Known rows, with every step that occurs
mugoliv > nugeg > dasam > nobid: [ -1  -2  46 -37  11  42  41   0 -18 -29 -39  25  10  32 -11 -24 -21 -15
   0  -7  15  36 -18  83  27 -31 -15   0 -38  -6 -63  32 -24  63   7  14
   6  24 -33  10   5  27  -9 -21 -25 -17  12  34   5 -13 -19  40  18]
puguv > nugeg > mugoliv: [  8 -28 -15 -16  -2  20  35   6 -24 -29 -26  33  -6  34  10 -15 -11   2
   7  -5  30  26 -25  38  -3 -22 -26   8 -23  32 -46  23 -19  66 -34 -21
  38  21  -3   7  13   7 -24  -6 -24 -33   4   9   7 -20 -28  14  10]
nugeg > dasam > nobid > vimo > seke > puguv: [-18 -51  32 -51  -8  35  25  30 -10 -39 -24  33 -14  48 -61 -30 -27 -10
  25 -11   2  17  -4  64  30 -45 -23   7 -34 -47 -41  46  -5  82  -9 -13
  -7   2 -45  36 -36  14 -14 -39 -27 -23  21  16 -21  -3 -18 -13  11]
puguv > seke: [  3  27  20 -22  13  11  16  10 -17 -15  -6  24  -7  22 -23 -23 -20   5
   9   9  27   9 -28  35  -2 -20 -32  12   1  14 -39  16 -24  38 -22 -13
  10  16 -11  14 -20 -19 -23 -17 -13 -31   1   0   8 -14 -20  -5  31]
seke > puguv: [  4  -3  29 -49   5  12  -2  21  -9 -29  -7  13  17  21   3 -18 -32  -5
  19  14  17  12   1  37  15 -29 -45  12  -9  -3 -41  29 -14  36 -23 -12
  -9  17 -20  35 -32   4 -23 -28  -9 -34   6   0  -3  -5  -8  -5  23]
puguv > seke > mugoliv > nugeg: [ -8  26  29 -23  12  12   8   3 -18 -38 -37  16   5   4 -14 -14 -40 -15
 -19  21  27   2 -21  39   2 -32 -49  14   5  24 -61  13 -22  10   3  26
  27  23   3  16 -41  -4 -15 -28 -20 -15 -19   1   6 -27 -19  -7  39]
puguv > nugeg: [ -6 -12  17 -20  10  15  22  15 -20 -28 -13  25  -1  31 -12   5  -9  -4
   2   6  34  22 -30  20   0 -18 -29  13 -31   4 -40  21 -13  41 -28 -19
  41  13 -18  16   3   2 -33 -20 -16 -26   5   3  10 -12 -21   2  19]
vimo > seke > puguv > nugeg > dasam: [ -6 -49  21 -29 -23  22  33  31 -10 -43 -30  18   3  26 -53 -18 -31 -12
   7  10  27  24  -2  29   3 -50 -35   9 -46 -34 -39  63   1  58 -26 -10
  38   8 -35  18 -24  25 -10 -25 -40 -45   6   0  -7   1 -23  12  19]
nobid > vimo > seke > mugoliv > nugeg > dasam: [-16 -31  34   3 -14   5  30  10  -6 -50 -29  19 -30   7 -40   3 -36 -17
  -2   1  10   0 -16  42  14 -39 -29   5 -25 -21 -51  48  -1  33   9  12
  11  26 -19  17 -31  25  -4 -42 -29 -24   3   8  -8 -33 -22 -10  18]
dasam > nobid: [ -4  -8  24 -42  20  44  17  17 -15 -15 -10  21   9  57 -11 -13  -8  -9
  15  -2  14  24 -27  58  23 -14 -16  14 -19  -1 -41  16 -17  50 -15 -24
  -6  19 -28  25 -13   1 -29 -24  -8 -27  12  28  -2  -9 -11  11  16]
nobid > vimo > seke > puguv: [ -1 -37  27 -30  -6  10  -8  13  -4 -36  -6  19 -21  19 -42 -20 -29  -4
  23   5  15   1  -2  26   8 -35 -39  11 -15 -23 -38  34   1  52 -18 -24
  -4   4 -23  42 -43   1 -25 -44  -9 -33  12  -3  -7 -11 -13 -40  23]
nugeg > dasam > nobid > vimo: [-20 -12  29 -33  12  24  34  16 -24 -24 -15  42 -29  44 -26 -13  -7  -5
  29 -20  -3  16 -29  72  31 -16  -6   7 -29 -23 -48  18 -27  80 -14 -13
  -4  18 -34  17  -3  11 -16 -20 -10  -9  23  26  -5 -20 -18  -3   5]
nugeg > vimo > nobid: [ 24   2   9  32   2  20  -1  25  -6 -16   8  19   4  30   7   4  -7   2
  13   9  35  21  -8  82  18 -23 -11  11 -14 -42 -37  31 -31  39 -31 -13
 -22  24 -10  13  -6   4 -23 -29  -7 -43  10 -11   4  -3 -18 -36  14]
dasam > nobid > vimo: [-11  -9  30 -37  15  29  12  12 -15 -22  -3  32 -21  56 -18 -12  -7  -4
  24  -7   4  11 -29  57  26  -8 -18   8 -22  -5 -44  -2 -19  63 -10 -23
  -6  11 -22  28  -8  -8 -40 -29   3  -8  23  22  -5 -15 -14 -27  10]
dasam > nugeg > vimo > nobid: [  8   5  14  28  -3  46   9  24 -25 -16  22  24  10  55   3  -9  -7  -1
  30  -1  31  13 -13  93  11 -22 -10   3 -25 -54 -32  23 -39  56  -1  -9
 -15  38  -5  17  -1   4 -41 -31 -10 -43  -4 -29  -5  -5 -21 -39   9]
dasam > nugeg > vimo: [  2  12  19 -17  10  29   0  24 -32 -16  26  40  21  70  -4 -10  -7   5
  37   3  21  12 -16  58   9 -21 -15   1  -6 -30 -35  28 -30  69   1  -5
  -1  38   0  12  -6  -1 -43 -12 -16 -44  -1  -3  -5 -18 -22 -37   7]
dasam > nobid > vimo > seke > puguv: [-10 -47  24 -52  -4  37  -1  20  -6 -35 -15  24  -7  50 -49 -29 -27 -12
  18  -2   5  12  -2  56  25 -31 -33   7 -28 -27 -39  29  -5  70  -7 -23
 -10  -6 -30  48 -36  -7 -32 -49 -13 -19  15  15 -18  -5  -9 -36  15]
puguv > nugeg > vimo > seke > mugoliv: [ -9 -35   0  -8  -1  13  -2  43 -13 -43  -8  34  11  44 -32  24 -22 -15
   0  22  35  11 -12  23   7 -41 -37  14 -23 -35 -38  49   0  23 -17  -7
  39  30   2   9 -27   9 -31 -25 -33 -49  -1  12 -14 -22 -24 -48  15]
mugoliv > seke > vimo > nobid: [  8 -21  38  27  -8  40  26 -10   3 -16 -21 -44  -2  30  17  14 -27  -7
  -4  -6  36 -10  -6  87   8 -42 -19  14 -17 -44 -43  23 -17  18 -39 -44
 -20   1   3  12 -17   6 -15 -61   5   0  -3  -7   6 -10  -9   9  33]
nugeg > vimo: [ 16   9  11 -13  12   6  -6  22 -19 -15  13  32  12  39   7   0  -6   0
  26  11  23  13 -11  44  19 -23 -17  10   3 -19 -42  31 -22  44 -24 -13
  -6  29  -4  13  -8   7 -26 -13 -14 -45  13  15  -2 -22 -21 -39   8]
mugoliv > nugeg > dasam > nobid > vimo: [-12 -10  48 -26  10  30  33  -6 -25 -26 -33  36 -16  29 -25 -28 -19 -13
   6 -14  -2  24 -24  70  31 -21 -13   3 -39 -12 -61  22 -24  77   3  13
   9  19 -32  12   3  20 -14 -23 -15   2  11  31  -3 -21 -23   4  15]
vimo > seke > mugoliv > nugeg: [  3 -29  33 -15  -2  20   8   8   1 -38 -28   1   1  17 -22   4 -36 -21
 -15  15  27  10 -12  32   6 -41 -42   8 -19  -3 -48  39   2   3  13   8
   9  23  -5  29 -41  12 -20 -48 -29 -38  -6  15 -10 -22 -15   3  32]
vimo > nobid > dasam: [ 18  -7  12  18 -14  21  30  13 -15 -17  -4  -1 -18  -1 -11  -3 -11  -1
  15  -5  66  15 -24  69   8 -13 -15  15 -29 -24 -40   1 -18  37 -20 -25
 -26  13 -17  34 -12  -5   2 -51   4 -30   9 -21  22  22   0  40  21]
mugoliv > nobid: [ 14  -8  39 -17  11  24   8   3 -13 -14  25  13  18  11   7  -1 -19   3
  23   2  23   8  -8  34  27 -14 -28   9 -26 -36 -40  23 -17  34 -11  -1
  -9  12   1  25 -10  12 -13 -15 -10 -54  -2  44   9 -17  -7  12  28]
nobid > dasam > nugeg: [ -4   1  18 -34  -5  32  34  18 -31 -15  12  17  -7  42 -20 -13 -11   7
  38  -6  59   2 -29  46   3  -6 -18   4 -26  -3 -33  -5 -23  68   6 -21
  -7  31 -10  23 -12  -1 -16 -28  -6 -31  -7 -21  18   6  -2  37  17]
mugoliv > nobid > dasam: [ 16  -9  25 -16  -1  11  21   3 -22 -10  19  10   6  -2  -6  -1 -23   7
  36   0  57  10 -10  27  26  -4 -23  14 -26 -34 -46   0  -9  44 -12  -5
 -20   9   5  27 -12  14   6 -18  -3 -52  -5  40  33  -3  -1  52  31]
puguv > seke > mugoliv: [-11  22  18 -30  11   8  14  33 -13 -39 -16  19 -10   9 -20  -2 -31  -9
  10  21  24  -8 -28  42  -2 -24 -46  19  12  16 -42  10 -18   6 -19   3
   8  21  -5  11 -46 -12 -28 -18 -14 -24  -9  -1  -6 -22 -16 -14  29]
dasam > nugeg: [ -3   2  29 -27   6  35  25  13 -30 -19  11  17   1  59 -12 -14  -8   5
  30  -4  24   6 -26  53   1 -13 -18   1 -17 -11 -32  14 -20  57   1 -15
   2  31 -18  25 -12  -2 -42 -26  -8 -36  -6 -10  -3 -11  -9   3  12]
mugoliv > nugeg > vimo > seke > puguv: [ 16 -23  24 -22  -8  18 -25   3  -8 -29 -22  25  33  22 -16 -28 -39 -10
  -4  20  25  30  22  44  16 -47 -33   6 -13 -30 -50  58  -4  43  -1   9
   8  17  -7  24 -32  17 -20 -33 -38 -59   2  12  -6 -13 -20 -37  27]
seke > vimo > nobid > dasam > nugeg > mugoliv: [ 14 -12 -16  17 -42  60  60 -10 -28 -28 -17 -19   5  27   1 -34 -18  -2
  20 -36  69  -8 -12 102   6 -21  -4  11 -18 -21 -37 -15 -29  81  -4 -18
 -27  22   3  11  -6  10 -14 -44 -13 -23 -10 -33   5   4 -11  45  15]
seke > vimo > nobid: [  9   0  24  22  -9  39  25   7  -1 -24  -9 -37  12  20   1  -2 -17 -14
   0  -7  34  -9  -7  81  15 -29 -22  17 -14 -27 -35   7 -28  21 -24 -19
 -25  15 -11   8 -17   6 -25 -49   0 -17   9 -14   3  -5 -14  -4  25]

Rows
[ -8 -10  29 -38  -6  32  24  14 -31 -30  27   8  21  19  -6   7 -32  -4
  46   6  59 -12 -10  41  25  -5 -40  11 -26 -44 -40 -10 -17  41  21  14
 -18  31  13  31 -31  19 -14 -30  -8 -43 -25  16  15  -6  -3  42  27] -> seke > mugoliv > nobid > dasam > nugeg
[ 19 -35   7 -44 -14  21   1 -12 -16 -25 -32  18   3  44  38 -18 -37   4
  14   4  18  13  15  73   8 -50 -33   9   2  15 -54  44 -15  50 -47 -34
  -8   7  -3  29 -23   8  -9 -29 -20 -15   3   5   2 -20 -16  13  28] -> nugeg > mugoliv > seke > puguv
[-15 -16  20 -16   4  12  48  23 -27 -30 -23  30 -10  24 -17   0  -6  -8
  10  -3  30  22 -29  35   9 -23 -23  12 -39  -9 -45  38 -18  56 -29 -17
  40  27 -30   0   5  20 -11  -1 -27 -30   6   5  10 -14 -25  27   8] -> puguv > nugeg > dasam
[-22 -64  23 -51 -12  50  38  36 -14 -51 -42  24  18  50 -59 -23 -26 -21
   3   0  22  36  -8  55  16 -51 -38  10 -58 -36 -41  62  -5  76 -13 -10
  39   2 -46  25 -21  20 -15 -28 -36 -35   3  22 -17  10 -28  18  16] -> vimo > seke > puguv > nugeg > dasam > nobid
[  4 -24   3 -21 -30  51  52 -22 -35 -22 -24 -12   6  66  19 -18 -25   7
  24 -27  59 -15  -8  74  -1 -29 -14   5  -2  -4 -47   3 -14  83 -14 -38
  -8  20  21   7 -12  13  -9 -34 -16  -3 -20  -7   5 -18 -11  60  26] -> nobid > dasam > nugeg > mugoliv > seke > vimo
[  2  11   3 -23  -7  21  13  24 -40 -14  23  38   8  47 -10 -11 -10   8
  40   0  59   9 -16  53  10 -12 -13   3 -13 -30 -39   6 -20  80   1  -6
  -9  37   2  13  -5   7 -25 -14 -10 -44  -4 -11  14  -4  -7   1   6] -> nobid > dasam > nugeg > vimo
[ -1   6  37 -30  14   8   6   9 -12 -36 -24   9   8  15   4   5 -35 -20
  -7  17  21  10 -15  42  11 -30 -46  11 -12  11 -52  17 -12   9   1  12
   8  30  -5  23 -31  10 -15 -35 -15 -18  -6  12   1 -29 -13   4  29] -> seke > mugoliv > nugeg
[ 12 -27   8 -29  -7  16 -16  32  -4 -27  -1  26  23  40 -24 -18 -30  -6
  16  18  29  17  15  44  14 -45 -30  10  -3 -42 -38  56  -6  45 -21  -8
  -4  17 -15  30 -36   8 -22 -28 -28 -63  12   7 -15  -8 -18 -49  15] -> nugeg > vimo > seke > puguv
[ -2 -26   5 -38 -22  30  -1  25 -27 -31  10  28  23  55 -41 -23 -30   0
  38   6  59  11   7  51   6 -37 -23   2 -15 -57 -36  32 -11  80   6 -11
 -10  21  -5  32 -37  10 -15 -38 -27 -58  -5 -14  -3  11  -7  -8  17] -> nobid > dasam > nugeg > vimo > seke > puguv
[ 17 -32 -16 -21 -16  19  39 -17 -37 -27  -9  28   6  -3   7 -15 -21  10
  24  -5  62  21  -7  20  19 -12 -30  13 -38 -17 -52   1 -11  76 -28 -10
  28  12  15  14  14  17   2  -1 -32 -48  -6  36  28  -9 -15  54  22] -> puguv > nugeg > mugoliv > nobid > dasam
[-14 -51  16 -28  -8  12   0  18 -12 -45 -17  23 -13  28 -48 -14 -32  -7
  13  12  27  14  -5  11   0 -26 -47  11 -44 -21 -37  31   8  58 -23 -24
  44  -5 -18  39 -25   1 -37 -33 -19 -26   5 -13  -9  -4 -18 -43  23] -> nobid > vimo > seke > puguv > nugeg
[-17 -42  33 -25   9  33  13   7  -7 -44 -32  18 -15  34 -46  -3 -32 -27
  -6   3   7  11 -17  49  21 -31 -38   9 -33 -20 -59  17   0  37  21   8
  11  14 -10  34 -34   1 -31 -53 -16  -9   4  25 -10 -23 -15 -27  26] -> dasam > nobid > vimo > seke > mugoliv > nugeg
[ -6 -20   0 -18 -20  22  14  42 -21 -32  10  27   5  52 -46   7 -22  -5
  32   7  60  -5 -12  48  10 -23 -27   7 -12 -52 -33  25  -4  51  16  -6
 -15  42  11  16 -41   5 -19 -36 -32 -55 -11 -12  -7  -8 -10  -6   9] -> nobid > dasam > nugeg > vimo > seke > mugoliv
[ 11 -36   3 -47  -5  24  13 -12 -22 -36 -15  25  38  13  16 -29 -40   2
  24   6  28  19  19  29  22 -28 -43  17 -36  -9 -52  27  -8  72 -27   0
  30   8   4  22  -4  24 -22  -4 -33 -50 -11  35   9 -14 -24  12  29] -> seke > puguv > nugeg > mugoliv > nobid
[  5  -5  20 -26  -2   8  13  15 -16 -29  17   5   9  -6  -1  18 -33  -6
  33  14  51  -8  -1  33  33 -16 -48  17 -16 -33 -44   1  -6  19 -11   6
 -26  22   8  26 -34  17  12 -28 -11 -49 -14  39  16  -8   4  36  30] -> seke > mugoliv > nobid > dasam
[-16 -13  28 -36   6  35  44  22 -23 -28 -20  30   1  51 -11 -14  -3  -9
  20 -14   9  24 -18  74  25 -24  -4  11 -24 -17 -42  29 -30  65 -15  -9
 -12  26 -39  12  -4  16 -15 -15 -19 -24  17  34  -8  -6 -15  33   7] -> nugeg > dasam > nobid
[ 16   7  15  29  -1  13  -7  16  -7 -33 -18  12  18   8  12   9 -30 -22
 -12  18  33  19   0  87  22 -37 -36  10 -18 -30 -54  27 -32  10  -2  20
  -7  28   4  14 -20  20 -22 -42 -19 -28  -2  -9   4 -20 -18 -38  25] -> seke > mugoliv > nugeg > vimo > nobid
[  6 -44  34   5  -2  22  11  -8  -7 -20  27  15 -15  17 -40  -5 -24   8
  31  -1  18   4 -12  19  21 -17 -26   9 -30 -60 -34  32   1  40  -5 -16
 -10   0   1  40 -19   4 -25 -30 -13 -59   7  39   3 -23 -13 -24  26] -> mugoliv > nobid > vimo > seke
[ 27   1  -8  31 -14  10   8  20 -19 -15   2  17  -7   5  -3   0  -5   3
  17  -2  64  19 -12  77  15 -13 -13  15 -21 -48 -39   8 -29  47 -28 -17
 -26  24  -4  18  -7   7  -2 -36  -7 -46  14 -14  22   8  -7   0  17] -> nugeg > vimo > nobid > dasam
[ 19 -29   9 -15  -8  22  22 -21 -20 -17 -24  21 -15  57  40  -1 -17   7
  17  -8  21   8 -18  62   0 -34 -16   7   1  16 -47  38 -21  45 -49 -38
  -6  18   4  17  -3   2 -13 -23 -17 -19   6  14   8 -29 -20  24  21] -> nugeg > mugoliv > seke
[-20 -10  40 -47   7  33  37  15 -17 -45 -42  20  12  35 -11  -7 -29 -26
  -5   6  10  23 -18  78  28 -35 -37   9 -29  -9 -63  30 -25  43   9  27
   4  32 -30  13 -21  28  -4 -28 -30 -11   1  34  -5 -22 -21  29  21] -> seke > mugoliv > nugeg > dasam > nobid
[ 11 -31  18  -4 -18  46  15  12 -26 -12  37  26  27  43 -36 -13 -21  11
  44  -1  64   9  -1  42  23 -18 -11   4 -32 -87 -33  33  -7  78  16  -2
 -17  20  21  22 -16  14  -8 -26 -28 -80 -17  29  12   0 -10   9  22] -> mugoliv > nobid > dasam > nugeg > vimo > seke
[ 12 -33  -7 -16  -4  28  27  -9 -27 -26  -4  30  15  20  20 -16 -19   6
  19  -3  26  22 -10  32  14 -21 -29  12 -36  -5 -48  22 -19  66 -32  -7
  32  11  14   8  14  14 -20   6 -34 -49  -9  48  15 -23 -28  22  23] -> puguv > nugeg > mugoliv > nobid
[-22 -61  10 -54   1  45   2  20  -9 -44 -30  29  -7  52 -65 -22 -29 -13
  15   0  20  26 -14  31  18 -32 -47  11 -54 -21 -43  26   5  78 -11 -20
  38  -8 -31  41 -25   2 -42 -39 -18 -13  10  11  -8  -2 -20 -37  19] -> dasam > nobid > vimo > seke > puguv > nugeg
[-12 -43  25 -16   6  38  20  14  -8 -25  -7  23 -27  62 -56 -14 -11  -6
  19 -13   9  15 -23  50  17 -20 -15   7 -28 -20 -31  24  -3  66  -2 -30
  -2   5 -23  39 -20  -7 -33 -37  -8 -22  21  22 -11 -12 -16 -24  13] -> dasam > nobid > vimo > seke
[  6 -18  -1  10  -3  19 -11  32 -15 -37 -16  26  23  24  -3  -7 -25  -9
   5  24  36  30   5  64  12 -38 -38  17 -35 -46 -48  28 -19  56 -35  -8
  24  10 -11  12  -9  14 -34 -26 -21 -39  -1 -28   4   5 -24 -53  17] -> seke > puguv > nugeg > vimo > nobid
[ -5  33  22 -19   8  22  32   4 -11 -30 -19 -17  15  19 -20 -28 -28  -3
  -1   0  34 -12 -18  40   2 -27 -27  12  10  10 -45   3 -23  31 -21  -9
   8  20   1 -10 -31 -10 -28 -28 -10 -19  -6   7   0 -24 -18 -12  29] -> puguv > seke > vimo
[ 14 -20  -6  -2 -21  11   0  30 -23 -35 -18  23  14   4 -11  -8 -28  -7
  12  18  71  27   8  54  13 -22 -41  18 -41 -51 -50  17 -20  67 -36 -16
  17   8 -11  13 -12  17 -12 -35 -16 -30   3 -32  22  24 -14 -11  21] -> seke > puguv > nugeg > vimo > nobid > dasam
[  4   3  38 -15  -2  14  41  -4 -22 -23 -28  19  -2  10   1 -20 -20  -8
   0  -5  18  23 -17  59  10 -31 -16   3 -23   4 -56  36 -17  49  -7  13
   8  25 -26   7  -3  26   4 -19 -24 -28   5  16  13 -21 -20  37  19] -> mugoliv > nugeg > dasam
